Each row was made from one small tree. The marks that hang from a mark follow it in brackets, in alphabetical order. Every link used is in the known rows. Write each row's tree.
Known rows:
W{Y}: [ 0  4  3  2  0 -4 -3  3  0 -2  1  4  6 -4  0 -3 -5  1 -2  1 -2 -1  2 -2
 -2  2  2  1  1  0 -1 -1 -2 -2 17  1  3  2 -3  3 -4  5  4  3  1  1 -4  3
 -2 -5  0  3 -2 -4 -1]
H{V}: [-1  0 -2  2  0 -3  5  2  1  1  0 -1 -7  2 -1 -5  4 -2  2  3 -4  2 -2  0
  2 -1  6 -7 -5  7  2  1  0  7  0  3  0 -1  2  3  8 -1 -1  2  4 -1  2  1
 -1 -4  0 -3 -4  5 -5]
Q{H{M V} Y{W}}: [  1   6   1   5  -2   0 -10  -6   4  -5 -11   3  12 -12  -1 -16   4   5
  -9   5  -5  -7  -2  -1   1   0  -2  -1   1  -6   3  -1  -4  -1  20  15
  25  13 -16  10  -4   0   9   9   3  -1  -8  -1   5   4 -10   1  -9  -8
  -6]
W{Y{U}}: [ -3   8   5   3  -1  -8  -6   5   6  -4   2   8  12  -4   0  -9  -6   1
  -5   2   0  -2   2  -4  -2   2   1   1   3  -3  -1  -3  -4  -4  30   3
   8   5  -6   3 -11   9   9   6   2  -1  -7   6  -3  -3  -3   4  -3 -10
  -2]
V{H R}: [ -4 -10   1   0   4  -4   3   2   0   3   1   2  -7  -6  -2   3   3  -3
  -2   1   5   3   2  -3  -8  -2   1  -5   8   5  -2  -3   0   5   5  -4
  -5  -9   0 -11 -11  -5   4  -1   4  -7   0   1   1   1  -2  -4  -3  -6
  -2]
V{H}: [-2  1  2 -2  2 -1  4  5 -1  2 -2  0  0 -2 -1  0  0  0 -1  0  1  2  0 -3
 -2 -1 -4 -1 10  9 -2  1  4  1  3 -1 -5 -8 -2  0 -5 -1  1 -2  4  0 -1 -2
 -2 -4  2 -2  0  1  0]
N{H{M{Y} V}}: [  4  -1   0   3   1   3  -1  -7   3  -1 -11   0  -2 -11   0 -11   1   3
  -8   0  -5  -4   0  -1  -4   1   0  -6   5  -1   0   1   2  11  11   6
  26  10 -12  -1  -9  -8   6  12   5  -2  -8  -4   3   1  -8  -3 -10 -12
  -6]
U{Y{M{H} W}}: [  0   9   6   3  -6  -4 -13   2   8  -7   3   6  19 -16  -3  -8 -11   4
  -8   9  -1  -8  -1  -2  -1   0  11   3   4  -4   2  -6  -8  -9  37   5
  16  14 -15  13   9  11   9  11   2   4 -10  -1   4 -14  -8   7  -3 -25
   9]
T{V}: [-3 -4 -2 -2  1  0  0  0 -3 -1  5  1 -3  7  0  2  3 -3 -3 -2  5  1 -1  2
 -5 -7 -1  3  4 -5 -2 -4 -3  4  0 -7 -4  1  1  1  3  0  0 -2 -2 -6  0  1
  3 10 -8  1  3 -5 -5]
Q{Y{M{H} U W}}: [ -3  11   6   4  -7  -7 -20   0  11 -10   0   9  26 -13  -3 -12  -6   4
 -12   6   1 -14  -1  -3   1  -1   4   6   4 -16   4  -7  -8 -13  50  12
  28  14 -19   6  -3  13  14  12  -2   0 -15   1   3   0 -13   7  -5 -28
   8]
Y{U W}: [ -6   9   3   2  -1  -8  -7   5   5  -6   4   7  12   0  -3 -12  -1   0
  -5   4   2  -5   0  -4   1   2  -3  -1   0  -6   1  -2  -4  -4  25   3
   6   6  -8   8 -11   8   9   8   1  -3  -4   4  -2   3  -5   5  -1 -13
   0]
R{V{H{M{Y}}}}: [ -1   0   4   0   1   0  -5   1  -2  -3  -6   1  -2  -6  -2  -5   0   2
  -7  -3   2  -2   2  -3  -9   1  -1  -1  16   2  -3   0  -1   9   0 -10
   3  -2  -6  -2 -11   4   8   5   4  -7  -9  -2  -1  -1  -3  -1   2 -20
   4]
U{Y}: [ 1  3  5  2 -1 -4 -1  3  4 -3  2  3  6 -5  0 -4 -4  2 -2  3  0  0  2 -1
 -1  0  4  1  2  3  0 -1 -2 -2  9 -1  4  3 -3  5  0  4  3  4  2  2 -4  2
 -2 -7  1  2 -1 -1  2]
N{H{M{Y{W}} V{R}}}: [ -2  -7  -1   5   2  -3  -5  -9   2  -3  -5   4  -3 -14  -3 -15   2   1
 -12   3   0  -5   2  -5  -8   0   4 -13   3  -9   1  -4  -5  12  25   7
  27  11 -15  -4 -19  -8  13  17   7  -7  -8   0   4   7 -15  -1 -12 -26
  -6]
W{Y{M{H}}}: [  3   4   3   2  -4   0 -11  -1   6  -3  -1   4  13 -15   0   0 -11   3
  -6   5  -3  -5   0  -1  -3  -1  13   4   4  -4   1  -6  -6  -6  33   4
  12  10 -10   5  10   6   6   5   1   4  -9  -1   5 -13  -7   4  -5 -21
   5]
M{Y{W}}: [ -5   8   4   4   0  -5  -5   1   2  -7   0   5  11  -3  -2 -11  -2   4
  -6   4   1  -6   0  -4  -1   4  -4   3   2 -10   2   1  -7  -3  19   1
  15   6  -8   5  -9   6   7   8  -1  -2  -7   5  -2   6  -3   5  -2 -15
   2]
Y{M{H}}: [  3   0   0  -1  -4   3  -9  -4   4   0  -1   0   9 -11   0   3  -6   1
  -4   4  -2  -5  -2   1  -1  -3  10   3   3  -4   2  -5  -4  -5  16   2
   9   8  -8   1  14   2   2   4  -1   3  -5  -5   7  -8  -6   1  -2 -18
   6]
N{H{M V}}: [  5  -3  -3  -1   1   4   0  -5  -1   2  -8  -3  -6  -8   0  -6   2   1
  -5  -1  -5   0  -2   0  -3  -2   1 -11   1   5  -1   0   7  12   2   7
  12   8  -8  -1  -4 -10   2   8   7   0  -3  -7   3  -4  -7  -5  -8  -5
  -6]
M{H Y}: [  2  -1  -1   2  -1   3  -3  -6   3  -1  -4   1   7  -6   1  -1  -2   4
  -3   2  -2  -5  -1   0  -3   2   8   2   5  -5   2  -1  -5  -4  14   1
  20   6 -10   3   7  -1   2   6  -2   2  -7   0   4  -3  -5   1  -5 -12
   2]
T{V{H{M} R}}: [ -4 -12  -1  -2   4  -2  -1  -4  -1   1   3   3  -7  -4  -2   7   2  -3
  -7  -4   8   2   3  -2 -13  -8  -6  -2  12  -5  -6  -6  -1  10   2  -8
  -2  -3  -4 -12 -12  -4   8  -1   3 -14  -2  -2   5  11 -15  -3   0 -18
  -6]
Z{V{H}}: [-10  -3   1  -1   3  -2   3   8  -6   1   1   0  -2  -4  -1   1   0  -3
  -4   1   8   2   1   2  -3  -5   5  -3  11   4  -3  -2  -2   4   4  -8
 -13  -8   4   0 -10  -4   2  -5   4  -9   0   1  -1   2  -1   0  -2  -5
  -5]
Z{V{R}}: [ -9 -14  -2   1   2  -5   0  -2  -3   2   5   2 -10  -4  -2   2   3  -8
  -3   0  11   0   4   3  -6  -5  14  -7   1 -10  -2  -7 -11   5   5  -5
  -7  -2   9 -10 -11  -5   5  -3   1 -13   3   5   3   9  -8   0  -4 -10
  -7]
W{Y{M{H} U}}: [  1   7   5   2  -4  -5 -15   1  12  -4   2   8  21 -15  -1  -5 -12   3
  -8   6  -1  -7   1  -3  -2  -1  12   4   6  -7   1  -8  -8  -8  47   7
  18  12 -14   5   5  11  12   9   1   2 -13   1   4 -12  -9   5  -5 -27
   4]

Write each row's tree:
[ -4  13   6   5  -1  -7 -14  -3   9  -9  -2  10  20  -8  -1 -15  -7   6
 -11   1   2 -10   2  -6  -1   7 -12   6   4 -16   0   0  -6  -4  29   5
  25  13 -17   5 -21   9  14  15   1  -6 -12   2  -3   9 -11   6  -1 -27
   1]	H{M{Y{U W}}}
[ -7  -2  -2   5  -3 -11 -10  -1  10  -3   5   7   5 -13  -5 -13  -2  -4
  -8  11   0  -7   0  -4  -3  -3  18 -11  -4  -8   3 -10 -12   0  45   8
  16  11 -11   0   7   6  13  14   4  -7  -7   2   7  -5 -15   1  -9 -31
  -1]	Y{M{H{V{R}}} U W}
[-12  -7   4   3   4 -10  -7  -2   5  -3   0   8   4 -13  -2  -5  -2  -2
 -13  -1  13  -4   6  -3 -11   0   3  -3  16 -14  -5  -6 -10   4  26  -3
  11   0  -7 -10 -32  -1  17   6   4 -20  -9   4  -1  10 -14   0  -6 -31
  -6]	Z{V{H{M{Y{U}}} R}}
[  2   5   2   3  -1   3 -12  -9   3  -5  -9   5  19 -16   1 -12  -4   7
 -10   4  -1  -7   0  -2  -3   4  -4   6   8 -13   1  -1  -6  -4  18   7
  25  15 -18  10  -9   1   9   9   0   0  -9  -1   4   5 -10   4  -4 -22
  -3]	Q{H{M{Y{W}}}}
[ -5   8   2   4  -2  -4 -11  -2   6  -6  -1   8  18  -7  -1 -12  -3   4
  -9   5   0  -9  -1  -5  -2   3   5   2   4 -11   3  -4  -7  -7  39   4
  27  13 -18   8  -4   7  10  14  -1  -1 -12   4   2   1 -10   6  -6 -25
   2]	M{H Y{U W}}
[ -1  -9   1   0   4  -2  -2  -4   1   1  -2   2  -4 -10  -1   4  -1   0
  -5  -3   4   1   4  -4  -8  -2  -6  -4   8  -1  -3  -1   2   6   2  -1
   1  -4  -4 -13 -17  -4   7   2   5  -7  -2  -3   2   1  -6  -5  -2 -13
  -2]	V{H{M} R}
[  1 -11  -2   4   3   0  -1 -12   3   0  -8   1  -8 -13  -1  -9   3  -1
  -8   0  -1  -3   2  -2  -9  -1   6 -12   3  -6   0  -3  -3  13  14   6
  26   8 -11 -12 -14 -11   8  13   6  -7  -6  -1   5   4 -13  -5 -13 -16
  -8]	N{H{M{Y} V{R}}}
[ -6  13   3   7  -1 -10  -9  -1   8  -8  -2   8  13  -6  -3 -19  -3   4
 -10   5  -3  -8   0  -6   0   5  -6  -2  -1 -10   1   0  -6   3  32   8
  25  12 -15   6 -14   8  13  16   4  -8 -11   3  -3   3 -10   2  -6 -21
  -4]	H{M{Y{U W}} V}
[ -3  12   8   4  -5  -9 -12   7   8 -10   5   7  17 -12  -4 -12 -10   3
  -8   9   2  -7   2  -3   0   1   2   4   3  -5   1  -5  -8  -6  31   3
   9   9  -8  10  -2  13  10  10   2   1  -8   1   0  -8  -3   7   1 -18
   8]	U{Y{M W}}
[ -5  -5  -3   6   0  -7  -2  -6   3  -2   0   4  -4  -8  -2 -11   4  -1
  -6   7  -3  -6   0  -4  -5   0  17 -11  -3  -6   4  -6 -12   4  29   3
  21   7 -11   1   3  -1   8  12   3  -5  -6   5   6   1 -12   0 -10 -20
  -3]	M{H{V{R}} Y{W}}
[  0   4   5   1   2   0  -3  -2   3  -3  -7   2   8 -10  -1  -2  -4   6
  -7  -2   0  -3   2  -4  -4   4 -13   6  14  -2  -2   3   3   1   7  -2
  14  -2 -11  -3 -16  -1   7   5   4  -4  -8  -3  -2   1  -2  -1  -1 -13
   1]	V{H{M{Y}}}
[ -4   9   2   1  -5  -5 -16   2   9  -5   2   7  21 -11  -3  -9  -7   2
  -9   8   0  -9  -2  -3   1  -2   7   2   3  -9   3  -8  -7  -9  42   7
  16  14 -15   8   3  11  11  11   1   1 -10  -1   5  -6 -12   6  -3 -30
   6]	Y{M{H} U W}
[  0  -2   1  -3   1   0  -3   3  -5   0  -4  -2  -7  -4  -2  -1   2   0
  -4  -4   2   0   0  -1  -7  -3   0  -4  13   8  -3  -1   2  10  -8 -10
 -10  -2   0  -2  -6   3   6   1   6  -5  -4  -4   0  -5  -2  -2   3 -13
   3]	R{V{H{M}}}
[ -3  -1   2   7  -4 -10  -9   0   9  -5   4   6   4 -19  -5 -11  -4  -3
  -8  12  -1  -6   1  -3  -4  -3  22 -10   0  -3   4 -10 -13   0  41   5
  16  11  -9   4  12   7  12  14   6  -3  -7   3   7 -12 -12   2  -9 -26
   3]	U{Y{M{H{V{R}}} W}}
[ -9 -11   0  -1   4  -4  -2  -2  -3   1   1   2  -6 -11  -2   5  -1  -4
  -8  -3  11   1   4   1  -9  -4   4  -6  10  -6  -5  -5  -5   9   4  -6
  -7  -4   2 -13 -22  -6   9  -2   5 -15   0  -1   2   8 -10  -2  -4 -18
  -7]	Z{V{H{M} R}}
[ -8  11   5   5  -1  -9  -9   3   7  -8   1   9  17  -3  -2 -15  -3   3
  -8   5   2  -8   1  -7  -1   6  -4   4   3 -12   1  -1  -7  -6  33   4
  20   8 -13   5 -15  10  12  12   0  -4 -10   7  -3   6  -6   6  -3 -19
   1]	M{Y{U W}}
[  3   1  -2   2  -4   0  -3  -3   5   1  -2  -2   0  -9  -2  -3  -3   0
  -3   7  -6  -3  -3   1   2  -4  15  -4  -1   2   3  -4  -4   2  17   6
   9   7  -5   4  23   1   1   5   3   1  -4  -4   6 -12  -7  -2  -6 -11
   1]	Y{M{H{V}}}
[-13  -6   4   3   4  -9  -8  -1  -1  -5   0   7   4 -14  -3  -6  -3   0
 -14   1  11  -5   5  -3 -10   0  -1  -3  12 -14  -4  -5 -11   4  23  -6
   8   1  -7  -5 -31  -1  16   6   5 -17  -7   3   1  13 -13   3  -6 -33
  -4]	Z{V{H{M{Y{W}}} R}}
[ -1   9   4   4  -1  -4 -10  -4   2  -8  -3   5  14  -7   0 -10  -7   6
  -9   0   0  -8   1  -4  -2   5 -10   6   3 -13   0   2  -4  -2  17   1
  21  10 -13   3 -15   5   9  11   0  -3  -8   0  -1   8  -7   5   0 -22
   2]	H{M{Y{W}}}
[ -1   9   3   6  -5  -8  -8   4   9  -6   2   4  11 -15  -3 -14  -7   1
  -7  12  -5  -6  -1  -2   1  -2  17  -5  -1   2   4  -6  -8  -3  38   6
  15  13 -12  15  17  10   8  14   5   2  -9   0   4 -17  -8   3  -7 -21
   5]	U{Y{M{H{V}} W}}
[  0  -6  -1   5  -2  -7  -6  -3   7   1   2   5  -1 -17  -2  -3  -4  -3
  -6   7  -4  -3   2  -2  -6  -3  22  -8   0  -2   2  -9 -11   3  37   5
  12   7  -6  -4  12   2   8   8   5  -2  -7   2   9 -12 -11  -1 -10 -20
  -2]	W{Y{M{H{V{R}}}}}
[ -1 -11  -4   6   1  -3   2  -9   3   2  -2   2  -9  -9  -2  -4   4  -2
  -3   5  -3  -3   1  -2  -7  -1  19 -11   0  -3   3  -5  -9   5  17   2
  21   3  -7  -3   8  -5   4   9   2  -5  -5   4   6  -2  -9  -4 -11 -12
  -5]	M{H{V{R}} Y}
[ -3  -3   1   6  -3 -11  -9  -1  13  -1   4   9   5 -17  -4  -8  -5  -4
  -7   8  -3  -5   2  -4  -5  -2  23  -8   0  -5   2 -11 -12   1  51   8
  18  10 -10  -5   7   7  14  12   5  -5 -10   4   7 -13 -14   0 -11 -26
  -4]	W{Y{M{H{V{R}}} U}}
[ -7   9   6   2   0  -8 -12   6   2  -8  -3   7  11  -6  -4 -17  -2   3
 -12   1   4  -7   2  -7  -8   3  -4   0  16  -4  -2  -3  -5   5  24  -5
   9   5 -13   4 -21  13  18  12   6 -10 -14   2  -4   2  -7   4   0 -33
   3]	R{V{H{M{Y{U W}}}}}
[ -3  -7  -3   6   0  -8  -2  -7   9   0   0   6  -3  -8  -2 -10   4  -2
  -5   5  -2  -4   1  -3  -5   0  20 -11   2  -7   3  -7 -10   4  32   5
  25   7 -10  -7   4   0  10  12   3  -8  -8   5   4  -1 -12  -3 -12 -20
  -5]	M{H{V{R}} Y{U}}
[ -2   5  -2   3  -4  -4  -7   1   5  -3   1   1   6  -9  -3  -9  -4   0
  -6  10  -4  -6  -4  -2   2  -2  12  -5  -4   0   4  -5  -6   0  28   6
  10  11  -9  11  17   5   5  10   4   2  -5  -2   6 -10  -8   1  -6 -19
   3]	Y{M{H{V}} W}
